Each row comes from the steps of one walk. Every step used is in the known rows, and no mark comes twice. Write the walk behind each row, first mark first.
Known rows:
tekoz -> ganun -> vebe: [  8.6  -8.7  18.1   3.1   7.5  19.6  -1.8  -6.1   3.9  19.5  43.3  -3.1
  13.0 -27.1 -29.9  38.9  18.3   3.4   5.1 -22.0 -34.9  -6.6  20.6]
tekoz -> ganun -> mero -> lapusu: [  2.2  17.9  15.5 -24.6  -6.1  24.4  31.8  26.8 -14.8  19.1  37.2   5.1
  13.3 -51.0 -25.0  23.3  10.0 -21.0   4.8 -16.3  -8.2   7.5  39.3]
tekoz -> ganun -> mero -> lapusu -> vebe: [-24.1  35.9   9.1 -31.2   2.3  27.0  21.5  44.2 -38.3  25.0  31.3 -22.3
  -4.4 -50.0  -9.8  31.3   1.4 -28.5  -5.8  -9.8 -11.9   6.7  40.9]
mero -> vebe -> lapusu -> tekoz -> ganun -> zumu: [-11.5   4.0  16.4 -26.8  26.5  75.6   7.0  25.8 -47.4  17.7  57.2 -56.5
 -21.2 -62.5 -32.1  15.2  10.9 -41.6   0.3 -35.4 -28.7 -26.4  26.8]
ganun -> tekoz: [  3.3 -20.4   7.5   7.6   6.1   4.7   8.8 -12.0   6.4 -29.2  26.4   2.0
   6.8  19.4 -10.6   4.4   5.3  -4.2  -2.5   8.8  -2.8  -0.6  17.4]
nozuzus -> mero -> vebe -> lapusu: [-23.2 -18.4  -9.9 -13.8  21.6  20.7   3.3  -5.8 -16.2  25.3  14.4 -51.5
   9.1 -33.8 -37.5  23.6   7.5  -6.4  20.7 -19.5 -23.3  -8.4  12.2]
nozuzus -> mero -> vebe -> lapusu -> tekoz -> ganun -> zumu: [-16.0  -9.6  -9.7 -32.4  26.6  68.7  -8.9  13.6 -35.5  16.8  56.6 -58.9
 -16.4 -76.0 -60.8  26.0  22.3 -42.4  15.2 -34.4 -60.1 -23.9  22.0]
ganun -> vebe -> lapusu: [ -8.7  -7.9  17.6  -0.4  13.3  16.7  16.7 -11.1  -1.0  17.8  31.6 -17.0
  18.9 -46.1 -24.8   8.4   0.4  26.8  13.6 -40.8  -2.6  -9.8  15.9]
nozuzus -> mero -> lapusu -> tekoz: [-16.9  10.7 -34.8 -24.3   0.6   6.5  -3.1  12.2  10.8  16.2   9.9 -28.5
 -22.3 -58.1 -47.4  -8.0  23.2  -7.6  17.7 -30.9 -34.5  15.0  10.4]
lapusu -> vebe: [-26.8  17.7  -5.6  -6.4   7.6   5.1 -12.1  14.1 -24.0   6.4  -1.4 -27.9
 -15.5   2.8  12.0   6.7  -7.7  -7.2 -12.0   6.3  -2.1   0.2   4.1]
vebe -> mero -> tekoz -> ganun: [ 19.3   0.8  -4.9  -8.3  19.8  16.2   1.4 -31.1   1.2 -17.6  48.9 -29.9
   2.0  -8.6 -47.7  80.3  23.7 -15.9   8.3 -10.3 -44.7  -9.5  15.8]
lapusu -> vebe -> mero: [-22.4  22.9 -22.2 -12.7  14.3   2.7  -8.6  -7.8 -28.3   2.5  -3.0 -45.7
  -6.5 -13.0 -11.8  38.5  -5.1   5.6  -2.9   5.3 -21.8  -3.2   1.1]
ganun -> mero -> zumu: [ -2.6  -4.3 -16.5 -47.1 -13.5  18.5  17.1   5.1  -5.8  -5.4  21.9  40.9
  -2.1  -6.5  -1.5  -3.2   4.6 -24.8   3.6   6.2  13.8   7.3  34.2]
vebe -> lapusu -> mero -> zumu: [-27.2   0.7 -43.9 -47.8   0.9  11.8   4.5  -4.1 -16.0  17.7  16.0 -21.3
 -19.0 -27.8 -27.7  14.1   0.6 -14.2  29.0 -23.0  -4.2 -24.9  -5.7]
ganun -> vebe -> mero: [  5.2  -5.0 -11.0  -0.9   8.8   6.1   3.1 -33.6   7.8   4.8  26.4 -12.0
  15.8 -36.3 -39.4  39.3  13.1  29.7   2.9 -19.8 -31.4   1.3  23.5]
vebe -> lapusu -> tekoz: [-10.2  20.3  11.8 -14.4  13.9  19.5   4.7   0.7 -14.0  -2.0  14.9 -41.0
 -12.9 -46.6 -17.3 -10.2  -7.0   0.6  16.4 -38.6  -7.0  -8.0  -9.1]
mero -> lapusu: [-12.6   6.1  -7.9  -7.5  -4.0   4.2  26.3  22.6  -0.8  25.6   4.2  -6.9
  -2.4 -25.0 -10.0  -6.7   3.0   0.9   3.7 -14.3   7.5   8.6  15.6]
tekoz -> lapusu -> vebe -> mero -> zumu: [-32.4  -0.8 -52.6 -36.3   0.8   9.5  -1.3  11.2 -10.4  28.8   9.7 -18.7
  -2.3   3.1 -20.2  48.7   4.8 -12.3 -17.1  19.7 -21.5   0.5  21.2]
ganun -> mero: [  5.7  11.3  12.1 -16.0  -5.3   7.6   9.1   1.0  -6.6 -18.2  13.8  22.7
   7.3 -18.4  -1.2  -2.3  -0.7  -7.4  -8.1   2.6  10.8   9.4  27.6]
ganun -> tekoz -> lapusu -> vebe -> mero -> zumu: [-27.1 -20.6 -46.2 -28.5   8.5  11.7   7.1  -3.2  -4.0   0.2  37.5 -16.6
   2.9  21.6 -28.9  51.0  10.7 -16.1 -21.9  28.2 -24.1   2.0  37.7]
mero -> lapusu -> tekoz -> ganun: [ -5.7  25.9   1.3 -19.4   5.5  25.8  13.5  28.6 -11.2  27.0  28.1 -33.3
 -17.7 -53.1 -36.2  14.2  16.2 -21.9  11.3 -35.6 -35.2   3.3  13.9]
ganun -> mero -> vebe -> lapusu -> tekoz: [-17.0  23.1  27.2 -32.8  22.7  47.0  16.6  13.5 -37.0  -4.6  40.3 -44.1
 -10.8 -63.6 -17.9  -3.8   0.9 -23.0  -7.2 -36.3   2.5   3.6  43.4]
nozuzus -> mero -> tekoz -> lapusu: [  1.6 -25.6 -25.1  -1.2   6.9  -5.9 -15.0  -8.4  41.2 -10.8  36.2   0.4
   3.0   3.9 -42.4  41.6  32.5 -16.3 -20.7   3.8 -27.4  12.3  23.5]
vebe -> mero -> tekoz: [ 11.8  -4.2 -15.7  -7.2  17.7   3.7   2.4 -32.6   8.4 -30.1  32.8 -20.5
  -3.9  -4.8 -33.1  46.8  17.8  -2.0   0.2  -4.7 -18.5   2.0  15.9]
vebe -> lapusu -> tekoz -> ganun -> mero -> zumu: [ -5.6  18.3   5.2 -61.6   2.9  48.7  18.1   8.5 -27.9   3.0  54.0  -9.8
  -7.2 -60.3 -34.5  18.2   3.9 -38.2  30.1 -37.0 -17.9 -11.0  24.1]

Write each row's walk:
[ -0.3   3.6  -5.9  -9.8   8.4  20.7  28.7  -6.9  -2.0  42.5  46.2 -28.7
  20.7 -68.7 -62.9  65.7  24.5  17.4  17.1 -38.7 -49.9  -3.0  35.7] | tekoz -> ganun -> vebe -> mero -> lapusu
[  0.7   0.3 -31.6 -43.9   7.9  37.3  -1.8 -24.9  -1.2  18.7  57.1 -17.0
 -11.1 -48.5 -65.1  57.5  33.4  -9.8  23.2 -36.1 -66.2  -9.5  28.8] | lapusu -> tekoz -> ganun -> vebe -> mero -> zumu
[-21.6   6.3 -26.6 -15.5  14.4  13.5 -11.5   4.3 -20.2  11.9  12.3 -42.4
 -30.0 -10.3 -17.4  23.4  15.9 -22.4 -17.9  -4.9 -19.5  -7.0  18.4] | lapusu -> mero -> vebe
[  5.7 -18.2  -1.1   4.9   9.6   2.8   4.0   5.0  28.1 -11.4  38.8   3.4
   2.8  16.4 -14.2  27.8  19.6 -14.9 -38.4   4.4  -0.5  11.2  30.0] | mero -> tekoz -> lapusu
[ 10.0   8.7  -0.4 -18.0   3.0  47.8 -12.7  21.0 -20.1  -7.0  43.6  -7.0
 -28.6 -40.2 -22.6   2.5  14.2 -35.2  -5.5 -14.4 -32.5 -17.0   9.4] | lapusu -> tekoz -> ganun -> zumu
[-20.7  -6.0  16.5  -6.3  25.3  27.7  20.8   7.8 -29.9  26.6  15.5 -48.8
   7.0 -22.5  -9.8  11.1  -4.2  -7.1   5.2 -20.3   5.5  -9.6  16.3] | mero -> vebe -> lapusu
[-13.9  -5.4 -33.9 -16.7  -5.3  -4.0   8.4   9.8  11.7  25.5   2.0  -9.1
   1.5 -38.7 -37.4   4.3  16.4  -1.0  21.3 -15.3 -20.9  10.2  10.9] | nozuzus -> mero -> lapusu
[-19.6  15.0 -13.4 -17.7  10.0   3.3  -2.1  -6.3 -15.5   4.9   8.7 -41.5
 -11.6 -43.0 -27.5  14.8  -4.8   2.3  15.3 -27.0 -10.1 -22.6 -14.6] | vebe -> lapusu -> mero
[-19.7  -5.7 -27.2 -45.1   8.3  31.2   4.8 -10.6 -12.2  37.0  60.4 -25.1
  -6.2 -52.3 -59.0  51.7  20.0 -13.6  31.8 -46.2 -40.9 -30.9  16.8] | tekoz -> ganun -> vebe -> lapusu -> mero -> zumu
[ -0.8   9.2  13.3 -24.9  13.3  56.8   0.4  17.2 -31.1   0.4  47.8 -32.5
 -16.5 -67.2 -32.6   4.7   0.9 -27.0  14.1 -38.2 -26.7 -30.3   0.8] | vebe -> lapusu -> tekoz -> ganun -> zumu
[-12.6  10.1 -12.9 -17.9  22.1   8.4  -2.7 -16.3  -3.1 -20.8  40.8 -44.1
 -25.4 -28.0 -34.5  32.1   9.6 -13.4   7.2 -32.2  -5.1 -17.4   4.5] | vebe -> lapusu -> mero -> tekoz
[-22.3  10.9  12.1 -17.3  27.6  39.6   8.6  10.4 -31.1  14.4  23.0 -66.0
 -17.1 -41.9 -18.4   0.1   2.8 -15.5   3.1 -37.7  -9.1  -3.2  17.4] | mero -> vebe -> lapusu -> tekoz
[  4.3  34.0  35.9 -30.5   9.6  39.7   7.8   4.4 -26.7 -10.9  45.0 -27.9
   0.7 -73.5 -32.5  19.7  -1.8 -22.4  18.1 -42.8 -24.5  -8.4  15.7] | vebe -> lapusu -> tekoz -> ganun -> mero
[  6.5  -2.7 -25.1 -24.6  12.5  37.3 -17.6   4.1  -8.6 -27.1  70.1  -9.0
 -40.0 -20.8 -40.9  46.3  31.0 -50.5 -15.0  -8.0 -32.5 -28.1  22.4] | lapusu -> mero -> tekoz -> ganun -> zumu
[-23.3 -10.7   0.0   9.1   9.5   5.2  -0.3  16.7   1.1  -9.9  28.8 -20.5
   5.6  24.8  -4.0  22.0   3.6 -13.1 -41.6  23.5  -9.0   5.7  32.2] | ganun -> tekoz -> lapusu -> vebe
[ -0.1  19.3 -26.1 -33.8   8.2  48.3  15.9  17.5 -23.6  14.7  45.8 -32.1
 -19.3 -84.3 -54.9  28.1  21.7 -21.5   8.9 -30.0 -46.0 -15.7  23.4] | vebe -> mero -> lapusu -> tekoz -> ganun -> zumu
[ -1.5  -5.6  29.0   0.4  13.8  29.3  15.3  -9.0  -9.1  28.8  49.3 -25.9
  23.9 -50.0 -40.3  41.4   7.1  11.5  21.1 -45.6 -29.4 -17.9  13.2] | tekoz -> ganun -> vebe -> lapusu
[ 12.9  -9.3   1.4  -9.6  -2.2  36.7  -2.4  16.7 -16.0   2.7  33.1   9.2
  -4.1 -20.5 -13.6  16.7   9.0 -29.0  -2.9   2.1 -18.1 -21.6   9.5] | tekoz -> ganun -> zumu
[ -6.6  16.0   7.0 -16.2   8.6  33.5  15.6  18.8   3.4  35.5  55.2 -26.5
 -12.2 -73.5 -49.0  20.2  28.7  -5.1   4.9 -54.9 -43.1   6.1  38.2] | mero -> lapusu -> tekoz -> ganun -> vebe
[-16.5  13.4   8.8 -16.8  11.9  14.1  -0.2  24.9  -2.0 -23.6  51.6  -5.1
  -8.0  -0.8  -0.9  33.7  11.0 -29.8 -56.4  14.0   5.2  20.4  57.7] | ganun -> mero -> tekoz -> lapusu -> vebe
[-37.6  24.2 -14.7 -13.8   6.0   8.4  15.5  38.2 -23.1  34.1   2.5 -37.2
 -16.6 -23.9   2.0   0.5  -2.6  -6.3  -7.4  -5.4   5.7   9.7  18.6] | mero -> lapusu -> vebe
[-15.9  22.4 -11.3 -16.5   4.3  13.4  14.1  27.5  -3.3  14.9  11.3 -25.4
 -24.2 -48.0 -18.2 -17.9   9.7  -7.9   0.7 -30.5  -4.1  13.0  16.4] | mero -> lapusu -> tekoz
[ -7.9   1.0 -20.3  -9.0   8.2   8.6  29.5 -10.6   7.8  31.2  29.9 -17.1
  15.5 -61.7 -49.3  32.9  20.3  30.9   8.8 -34.0 -23.2   6.7  38.8] | ganun -> vebe -> mero -> lapusu
[  2.6 -28.6   6.5  15.0   1.6   1.8  10.1   1.4  23.4 -14.9  30.0   5.4
  20.1  21.1 -15.9  16.4   7.1  -6.3 -31.9  17.5  -7.1   5.1  28.3] | ganun -> tekoz -> lapusu
[-15.2  16.3 -21.9 -13.3  26.5   8.4  -8.5 -17.0 -17.3 -21.7  32.5 -47.3
 -18.6  -0.8 -17.9  55.6  10.2  -9.4 -11.4   2.2 -21.6  -0.8  19.5] | lapusu -> vebe -> mero -> tekoz
[  5.0 -17.3 -28.5 -32.5   2.1  26.8  10.7 -27.9   1.0  28.3  50.9   1.1
  13.0 -28.8 -57.5  69.1  27.8  -1.3  26.6 -19.0 -51.1 -13.4  27.8] | tekoz -> ganun -> vebe -> mero -> zumu
[ 10.5  -4.6  10.8 -10.4   2.6   9.4  12.1   9.5  22.0 -30.8  51.6  26.3
   7.9  -5.2 -14.2  26.5  17.1 -23.1 -44.2   6.3   7.9  20.4  56.3] | ganun -> mero -> tekoz -> lapusu
[-32.4  34.9  -0.9 -31.4   0.5  17.1  24.0  40.3 -31.6  14.6  17.2 -14.8
  -7.8 -45.4   3.5  -2.5  -3.1 -14.6 -14.8  -4.1  13.8  19.1  43.7] | ganun -> mero -> lapusu -> vebe
[-10.8 -27.2 -55.8 -39.5 -11.1   2.3  -7.8 -12.1  14.7  10.4   4.1  15.7
  -6.7  -0.2 -28.6  10.4  18.0 -15.7  29.3   5.8 -21.8  -2.0   3.1] | nozuzus -> mero -> zumu
[-23.1  -3.7 -25.7  -8.1  11.3   7.4 -11.7  19.6  -3.2  27.2  17.0 -38.3
 -14.5  -6.9 -23.7  34.4  21.1 -23.6 -46.5   3.9 -23.6   1.2  29.4] | tekoz -> lapusu -> mero -> vebe
